Known rows, with every way that one mark hangs from another
(k82 (k743 (k2 k166) k400 k711 (k732 k410))): [-2.4,-2.6,10.4,3.2,11.0,-0.6,-15.1,-27.4,-1.9,1.7,3.5,4.6,1.2,8.6,32.4,-16.3,-0.8,5.9,1.5,-21.3,15.7,12.8]
(k732 k207 (k743 k711)): [0.8,10.7,1.3,-2.7,-20.5,-3.9,24.3,24.0,-13.1,-12.5,-29.9,24.9,3.3,-23.0,-10.1,11.4,-3.7,6.5,9.4,18.1,-12.5,-13.4]
(k728 (k743 k732)): [-15.1,-24.2,-10.3,-13.3,-4.4,-12.0,14.5,3.3,-28.8,-12.2,-5.3,-3.7,-19.1,20.6,-9.9,29.9,6.2,10.1,5.7,19.8,5.0,-12.7]
(k743 k2 k82 k400 k711 k728): [36.2,21.0,-13.9,31.5,20.2,37.0,-29.7,-26.1,35.5,6.2,38.7,-25.9,25.8,-35.9,14.2,-0.1,1.5,-19.5,-14.7,-18.5,-19.3,8.9]
(k728 (k743 (k2 k166 k199) k82 k400 k711 k732)): [19.1,-20.4,-25.5,16.2,26.1,19.6,-0.5,-12.7,-13.1,-8.2,-1.4,-29.8,-1.3,-29.7,5.1,20.1,29.5,17.6,-17.3,-17.8,-2.5,7.4]
(k82 (k743 (k2 k199) k711 k728 (k732 k410))): [-7.2,9.0,3.2,-4.2,3.0,5.6,-31.5,-5.5,-4.0,-5.1,8.8,10.2,3.9,3.1,33.0,-33.2,1.0,19.8,5.3,-24.2,17.2,9.6]
(k728 (k743 (k2 k166 k199) k82 k400 k732)): [8.1,-14.7,-14.9,8.0,15.7,15.5,0.1,-6.1,-13.7,-13.2,2.7,-24.1,-10.3,-10.5,-2.6,25.9,25.5,19.9,-20.8,-2.5,4.3,7.6]
(k728 (k743 k400 k711 (k732 k207 k410))): [5.9,-12.6,-9.3,17.7,10.4,-8.1,8.2,-15.5,-18.8,1.3,-15.3,-1.3,2.5,-0.9,-8.0,22.3,11.6,0.3,19.0,7.8,2.9,-18.9]
(k82 (k743 (k2 k199) k400 k711)): [-9.0,11.2,-14.0,-0.7,-1.7,6.7,-18.5,-22.7,5.4,-10.8,23.8,11.5,2.6,21.9,30.3,-15.3,-6.6,9.2,-19.5,21.2,22.7,7.0]
(k400 (k743 (k2 k166) k82 k711 k732)): [2.4,-10.1,-10.5,-13.8,19.4,0.7,41.7,2.3,-22.3,-1.7,-12.2,-16.9,-1.3,-25.2,-13.9,12.1,-1.0,-8.7,-11.7,-16.8,3.2,34.5]
(k207 k540): [-18.1,-0.3,-19.9,-36.2,-24.4,-23.1,24.5,21.1,2.0,-16.8,3.8,-1.8,-18.0,46.9,-8.4,23.5,-7.8,-10.5,-15.5,56.6,-19.0,-14.2]
(k400 (k743 k728)): [-28.3,9.7,-4.8,-15.5,-15.4,-12.0,32.5,7.0,-9.7,-5.3,6.0,10.2,-24.1,36.4,-30.4,17.1,-21.8,-18.2,-13.7,60.9,13.7,15.2]
(k298 (k743 k82 k728)): [-6.5,-29.2,-18.3,-9.8,-10.2,-19.3,20.9,18.4,12.5,18.0,-4.1,-4.1,-8.8,34.0,-15.6,3.5,4.4,-19.1,8.0,25.2,-12.4,-30.4]
(k82 (k743 k728 k732)): [-14.2,5.1,3.6,-8.7,-0.4,2.2,-11.7,-2.9,-8.0,-7.3,12.3,17.6,-20.5,30.9,31.6,-4.8,5.4,7.8,13.2,7.8,15.3,3.0]
(k743 k2 k82 k400 k711 k728 k732): [50.8,11.0,-8.4,38.4,46.6,36.6,-25.6,-30.2,31.6,11.3,30.6,-32.4,32.4,-60.0,31.3,-9.1,16.1,-10.8,4.6,-53.8,-17.6,9.4]
(k298 (k166 k2) (k743 k728)): [-23.4,-55.8,-6.4,0.8,-23.7,-24.9,7.4,0.8,38.3,38.8,5.8,22.4,-20.8,50.5,-13.3,-28.7,-13.6,-9.9,11.2,35.7,-2.1,-57.2]
(k298 k166 (k743 k728 (k732 k207))): [3.9,-63.1,0.7,9.0,-6.6,-31.1,26.4,9.9,16.4,51.3,-18.6,14.6,-7.0,33.8,-2.1,-19.9,15.1,-9.7,32.0,18.2,-4.0,-53.7]
(k82 (k743 k2)): [-27.6,10.5,6.8,-27.8,-22.4,-0.6,-13.9,-3.5,-10.5,-14.6,19.3,19.9,-9.6,39.4,15.4,-3.8,-19.2,8.2,-9.6,15.8,20.8,8.9]
(k400 (k743 (k2 k166 k199) k82 k732)): [-10.3,-5.3,-10.1,-21.9,7.9,-4.8,43.4,15.7,-23.9,-10.9,-9.4,-11.5,-10.2,-5.8,-19.4,10.0,3.1,2.6,-23.7,6.6,14.5,34.8]
(k728 (k743 k82)): [-13.7,-12.1,-23.1,-16.3,-12.6,-2.9,11.4,11.4,-27.7,-19.1,-1.0,-7.2,-21.2,23.4,-23.7,47.8,9.3,-0.8,-8.4,31.9,-0.5,-9.8]
(k732 (k207 k540) k410 (k743 k2 k711 k728)): [1.1,44.3,27.1,-1.7,-24.8,3.7,-19.7,27.7,6.5,-9.8,-31.0,22.5,10.3,-28.1,-25.9,-4.3,-17.0,13.8,4.0,-6.0,-19.9,-8.0]
(k82 (k743 k400 k711 k728 (k732 k207 k410))): [6.9,17.0,4.2,21.9,14.3,5.7,-17.7,-21.4,2.2,6.2,2.2,19.9,0.8,9.6,33.3,-12.1,10.6,-2.2,26.5,-4.3,13.3,-3.4]
(k82 (k743 k400 k732)): [-11.7,3.1,-1.6,-3.2,7.3,-8.5,-0.1,-20.9,-2.6,-7.8,14.2,17.4,-13.9,39.8,31.6,3.5,3.1,0.2,6.4,26.8,24.6,-2.8]

Rows
[43.6,-0.6,6.5,37.0,36.8,24.6,-23.2,-22.7,24.4,16.9,7.7,-36.9,24.7,-54.9,20.9,-12.9,20.7,-11.7,3.0,-68.1,-22.6,17.9] => (k743 (k2 k166) k82 k400 k711 k728 (k732 k410))
[-11.3,-42.3,6.5,-8.6,-9.5,-26.4,10.7,17.3,11.3,25.1,-16.3,-8.1,0.2,19.5,-6.3,-35.7,1.5,8.5,5.3,-11.5,-4.8,-18.0] => (k298 (k743 (k2 k166 k199) k728 (k732 k410)))
[-20.4,13.2,-6.4,-28.4,-8.8,-5.8,33.2,8.5,-16.7,-12.3,5.5,0.1,-6.3,13.8,-36.3,23.2,-23.0,-15.4,-23.8,31.0,15.8,25.2] => (k400 (k743 k2 k82))
[10.0,63.0,28.5,10.7,-13.5,13.4,-24.2,20.5,19.4,-13.8,-18.3,19.1,6.5,-21.3,-31.6,15.2,-6.5,5.7,-5.4,9.4,-12.4,-6.4] => (k732 (k207 k540) k410 (k743 k2 k82 k400 k728))
[-6.6,27.6,30.9,6.1,-16.6,0.3,-25.5,6.2,18.4,-12.9,-6.8,2.5,-7.2,-6.4,-26.1,8.7,-12.9,1.4,-24.3,8.2,-3.3,6.8] => (k732 k410 (k743 (k2 k166) k82 k400 k728))
[-4.9,24.3,18.1,-6.1,-16.8,-3.3,-26.8,16.2,6.7,-14.8,-12.2,4.4,7.9,-24.2,-24.3,-0.2,-18.5,2.3,-10.6,-12.3,-7.9,-0.5] => (k732 k410 (k743 k2 k82 k711 k728))
[-12.7,1.9,-1.2,-6.5,-5.4,7.1,21.9,-1.3,-7.2,2.2,2.9,-6.0,-12.1,-1.6,-20.2,1.2,-20.7,-9.1,-22.5,15.2,1.6,33.4] => (k400 (k743 (k2 k166) k711 k728))
[1.1,-52.8,7.1,17.8,-1.4,-33.2,-2.6,-11.3,39.9,49.2,0.1,5.2,5.1,37.6,-3.3,-39.8,3.3,-2.4,4.3,21.5,12.3,-47.7] => (k298 k166 (k743 (k2 k199) k400 k728 (k732 k410)))
[21.8,-7.7,4.5,8.9,15.7,17.0,-17.9,-10.1,11.7,10.2,18.7,-18.7,24.8,-42.4,27.7,-28.9,-4.7,3.9,12.4,-54.0,-18.0,7.1] => (k743 k2 k711 k728 k732)
[-16.5,31.5,32.8,-2.8,-39.5,-15.5,-1.2,33.2,-6.5,-9.8,-33.0,36.0,-2.6,3.0,-32.8,4.2,-14.1,3.5,15.4,22.9,-4.4,-15.6] => (k732 k207 k410 (k743 k728))
[26.1,-12.5,-15.1,-1.6,14.3,-16.5,29.0,17.0,-22.2,5.3,-31.0,-8.7,29.3,-35.6,4.3,5.1,25.1,-18.8,40.6,-46.1,-19.0,-11.6] => (k743 k82 k711 (k732 k207 k410))
[-4.8,49.8,25.4,10.3,-23.6,-7.9,-7.9,20.2,15.8,-11.2,-26.3,30.5,-8.0,8.2,-29.8,14.7,-8.5,1.8,2.7,45.0,-9.7,-19.9] => (k732 (k207 k540) k410 (k743 k400 k728))
[13.1,-4.3,15.9,5.2,7.2,1.1,-24.2,-7.4,9.5,12.2,8.1,-14.3,29.4,-32.8,14.8,-34.5,-11.5,-0.5,18.3,-57.5,-13.8,3.1] => (k743 k2 k711 k728 (k732 k410))
[13.3,14.4,-3.7,24.8,20.3,17.1,-13.3,-23.2,3.9,4.8,9.8,16.9,-2.5,2.7,42.6,-8.4,15.5,1.1,22.8,-2.3,9.9,-0.5] => (k82 (k743 k400 k711 k728 (k732 k207)))
[-3.7,4.9,-5.1,-8.5,11.7,10.6,26.4,14.1,-13.2,-6.3,-1.4,-13.0,-13.7,-13.3,-15.3,4.5,6.4,4.2,-21.9,0.7,9.8,37.6] => (k400 (k743 (k2 k166 k199) k82 k728 k732))
[-26.6,0.1,8.9,-26.5,-23.1,2.5,-7.7,-0.5,-14.0,-12.2,10.9,13.9,-18.4,36.3,17.7,-3.1,-11.0,10.8,-14.7,8.0,14.2,17.6] => (k82 (k743 (k2 k166)))
[7.6,18.1,1.3,-7.5,-11.4,24.9,-21.3,10.8,12.5,-6.1,30.5,-14.9,8.9,-10.9,-3.4,4.4,-5.7,-8.2,-13.0,-15.5,-16.1,11.8] => (k743 k2 k82 k728)
[-20.3,2.5,-8.1,-21.8,-8.3,-10.7,32.7,-3.0,-14.1,-4.6,3.1,1.8,0.4,8.8,-26.4,5.8,-32.4,-13.4,-19.8,28.7,13.3,21.5] => (k400 (k743 k2 k711))
[23.0,6.0,21.0,14.1,5.5,10.1,-18.3,0.4,2.9,17.2,-3.9,-4.2,38.3,-48.1,13.0,-35.0,-4.1,1.7,33.4,-68.4,-17.9,1.4] => (k743 k2 k711 k728 (k732 k207 k410))
[50.4,-5.5,-19.3,40.8,43.9,38.6,-14.9,-15.7,25.4,7.8,17.1,-42.5,20.3,-64.5,37.7,-19.0,38.5,5.8,-14.8,-53.7,-21.1,22.2] => (k743 (k2 k166 k199) k82 k400 k711 k728 k732)
[-18.4,-13.8,9.4,-17.2,-10.2,-10.8,-6.4,0.1,-25.1,-9.9,-3.8,-4.1,-3.5,11.7,-18.7,15.1,-9.6,15.2,2.2,-5.0,9.5,-6.1] => (k728 (k743 k2 (k732 k410)))
[-18.1,5.4,6.5,-5.5,0.9,-19.7,-4.3,-19.0,-4.4,-6.2,6.7,20.6,-10.8,46.6,22.4,-0.7,-1.7,-2.7,10.1,24.2,27.9,-5.3] => (k82 (k743 k400 (k732 k410)))
[7.7,-24.9,-29.5,-3.5,15.9,1.1,13.7,2.2,-29.9,-10.8,-11.1,-17.6,-7.8,-12.8,-3.8,35.8,23.2,3.3,8.9,-8.4,-6.3,-9.2] => (k728 (k743 k82 k711 k732))
